Each row comes from the steps of one walk. Every step used is in the known rows, and no mark comes twice. Write the walk behind each row, first mark first.
Known rows:
Z-L-Q-A: [-.02, .16, .41, -.25, .09, .27, -.13, .29, .05, .09, .11, .21, -.11, -.03, -.25, .06, -.25, -.10, -.51, -.20, .20, -.09]
Z-L-J-A: [.00, -.24, .05, -.20, .10, .29, .00, -.26, .41, .50, .11, .22, -.08, -.22, -.11, .17, .23, -.21, -.28, .22, -.09, -.42]
A-J-L: [.25, .30, .10, -.06, -.23, .22, .07, -.24, -.02, -.07, .19, .31, -.01, .07, -.35, -.31, -.19, .24, -.27, .02, -.41, -.51]
J-A-Q: [.23, .06, -.26, .12, -.09, .23, -.17, -.09, .15, -.01, .09, .22, .01, -.06, -.08, .20, .09, -.33, -.26, -.21, -.04, -.05]
Z-A-Q-L: [.22, .13, -.17, -.40, .22, .23, -.41, .02, .09, .05, -.09, .14, -.04, -.04, -.27, .22, .27, -.30, -.42, -.46, -.13, .06]
B-M-A-J-L: [.55, .56, -.33, -.25, -.43, .29, .25, -.17, -.05, .19, .18, .14, -.03, .08, -.31, -.20, -.05, .34, -.36, .27, -.29, -.40]
Q-A: [.23, .19, .25, -.10, -.11, .26, .02, .29, .35, -.06, .17, .37, -.28, .09, -.28, .19, -.09, -.28, -.33, -.64, .25, -.24]
A-Q-L: [.10, .43, .11, .15, .22, .21, -.21, .19, -.06, -.15, -.09, .22, -.17, .02, -.33, -.01, .19, -.04, -.30, -.69, -.01, -.02]
M-A-Q-L-J: [-.09, .63, -.09, .39, .19, .20, .01, -.05, .23, .20, -.05, .02, -.32, -.04, -.30, .22, .10, -.01, -.33, -.46, .00, -.08]
M-A-J-L-Q: [.00, .69, -.01, .06, -.22, .20, .19, -.14, .03, .00, .20, -.04, -.13, .15, -.35, -.20, -.50, .34, -.35, .09, -.33, -.29]
B-J-L-Q: [.13, .41, -.26, .06, .13, .19, -.16, -.07, .39, .10, .16, -.15, -.01, .16, -.21, -.39, -.19, .24, -.39, .29, -.38, -.39]
J-L-Q-A: [.00, .40, .05, -.12, -.02, .17, -.02, .22, .38, -.19, .17, .13, -.20, .19, -.35, -.11, -.37, .11, -.45, -.15, -.23, -.10]
L-J-A: [.09, -.15, -.10, .09, -.09, .25, .01, -.18, .55, .39, .12, .27, -.18, -.21, -.10, .18, .15, -.20, -.12, -.06, -.11, -.45]
J-A-Z: [.11, .05, -.11, -.60, .04, .31, -.13, -.17, .57, .05, .18, .20, -.27, .00, -.11, -.16, .09, -.02, -.04, .14, .16, -.28]
A-E: [.37, -.01, .43, -.26, .09, .33, .01, .17, -.58, -.15, .02, .41, .00, -.07, -.31, -.24, -.05, -.26, -.18, -.35, -.04, -.26]
M-A-J-L: [.11, .62, -.07, -.05, -.22, .23, .29, -.23, .15, .01, .24, .01, -.16, .20, -.38, -.16, -.32, .18, -.32, .04, -.35, -.38]
B-J-L-Q-A-E: [.27, .35, -.17, .25, -.06, .24, -.03, .02, .19, -.06, .09, .03, -.04, .11, -.19, -.15, -.38, .12, -.49, .00, -.30, -.38]
L-Q: [.05, .20, .32, -.26, .15, .23, -.21, .34, -.18, -.01, .10, .17, -.09, -.04, -.29, -.30, -.20, .02, -.25, -.24, .05, -.13]
J-A: [.21, -.03, -.09, -.28, -.08, .28, .01, .02, .43, .07, .17, .16, -.17, .04, -.16, .11, .12, -.26, -.13, -.24, -.06, -.25]

Write each row's walk:
[-.01, .23, .25, .00, .19, .22, .00, .09, .41, .22, -.05, .28, -.40, -.09, -.36, .02, .27, .11, -.15, -.54, -.11, -.44]
Q-L-J
[.13, .26, .20, -.43, -.01, .30, -.12, .06, .51, -.07, .19, .41, -.38, .05, -.23, -.08, -.12, -.04, -.24, -.28, .46, -.27]
Q-A-Z
[-.10, .43, .03, -.38, .10, .20, -.14, .02, .48, -.19, .19, .16, -.25, .14, -.30, -.34, -.40, .31, -.38, .15, -.03, -.11]
J-L-Q-A-Z
[-.11, .01, .02, -.69, .15, .32, -.23, -.19, .36, .15, .13, .07, -.17, -.09, -.09, -.24, -.07, .13, -.20, .49, .18, -.19]
J-A-Z-L-Q
[-.12, .00, .31, -.58, .42, .31, -.22, -.39, .23, .41, .10, .36, -.15, -.25, -.19, -.40, .12, .12, -.20, .53, .25, -.45]
A-Z-L-J
[.30, -.05, -.19, -.40, .17, .24, -.46, -.10, -.08, .10, .03, .23, .19, -.13, -.18, .12, .14, -.52, -.44, -.16, -.06, .05]
Z-A-Q
[.00, .34, .26, -.31, .04, .26, -.25, .25, .27, -.09, .14, .30, -.32, -.04, -.21, -.17, -.40, .15, -.29, -.18, .44, -.13]
L-Q-A-Z
[-.01, -.11, -.13, -.22, .02, .28, -.12, -.40, .67, .38, .12, .32, -.26, -.27, -.07, -.07, .15, .04, -.03, .26, .10, -.46]
L-J-A-Z
[.02, .33, .08, .46, .22, .19, -.21, -.03, .05, .12, -.12, .33, -.18, -.19, -.27, .08, .26, .03, -.28, -.49, -.05, -.16]
A-Q-L-J
[.36, .55, -.35, .19, -.04, .26, .02, -.02, .02, .41, -.09, .20, -.18, -.16, -.24, .15, .30, .20, -.38, -.16, .02, -.13]
B-M-A-Q-L-J
[.26, .33, -.52, .44, -.06, .25, -.16, -.14, .60, .12, -.03, -.08, -.16, .04, -.03, .24, .24, -.03, -.30, -.28, -.16, -.31]
B-J-A-Q-L
[.52, .44, -.21, -.47, -.09, .32, .12, .16, -.04, .28, .13, .12, -.13, .07, -.27, -.08, .16, -.02, -.30, -.07, .11, -.19]
B-M-A
[.11, .26, -.21, .16, -.02, .23, -.12, .04, .35, -.09, -.04, .12, -.22, .03, -.17, .26, .22, -.12, -.23, -.51, -.11, -.03]
J-A-Q-L
[.27, .36, .10, .14, -.45, .22, .17, -.06, .34, -.13, .23, .41, -.17, .11, -.32, .11, -.32, .12, -.40, -.34, -.18, -.46]
Q-A-J-L
[.12, .36, .13, .01, -.25, .19, -.03, -.11, -.15, -.08, .16, .23, .03, .01, -.33, -.40, -.45, .41, -.31, .10, -.42, -.40]
A-J-L-Q
[.45, .68, -.30, -.07, -.04, .28, .00, .15, -.11, .15, -.05, .11, -.17, .04, -.29, .07, .28, .13, -.39, -.31, .06, -.01]
B-M-A-Q-L
[-.14, .21, .39, -.78, .39, .32, -.35, -.07, -.01, .12, .10, .19, -.11, -.10, -.23, -.54, -.16, .24, -.27, .45, .32, -.17]
A-Z-L-Q
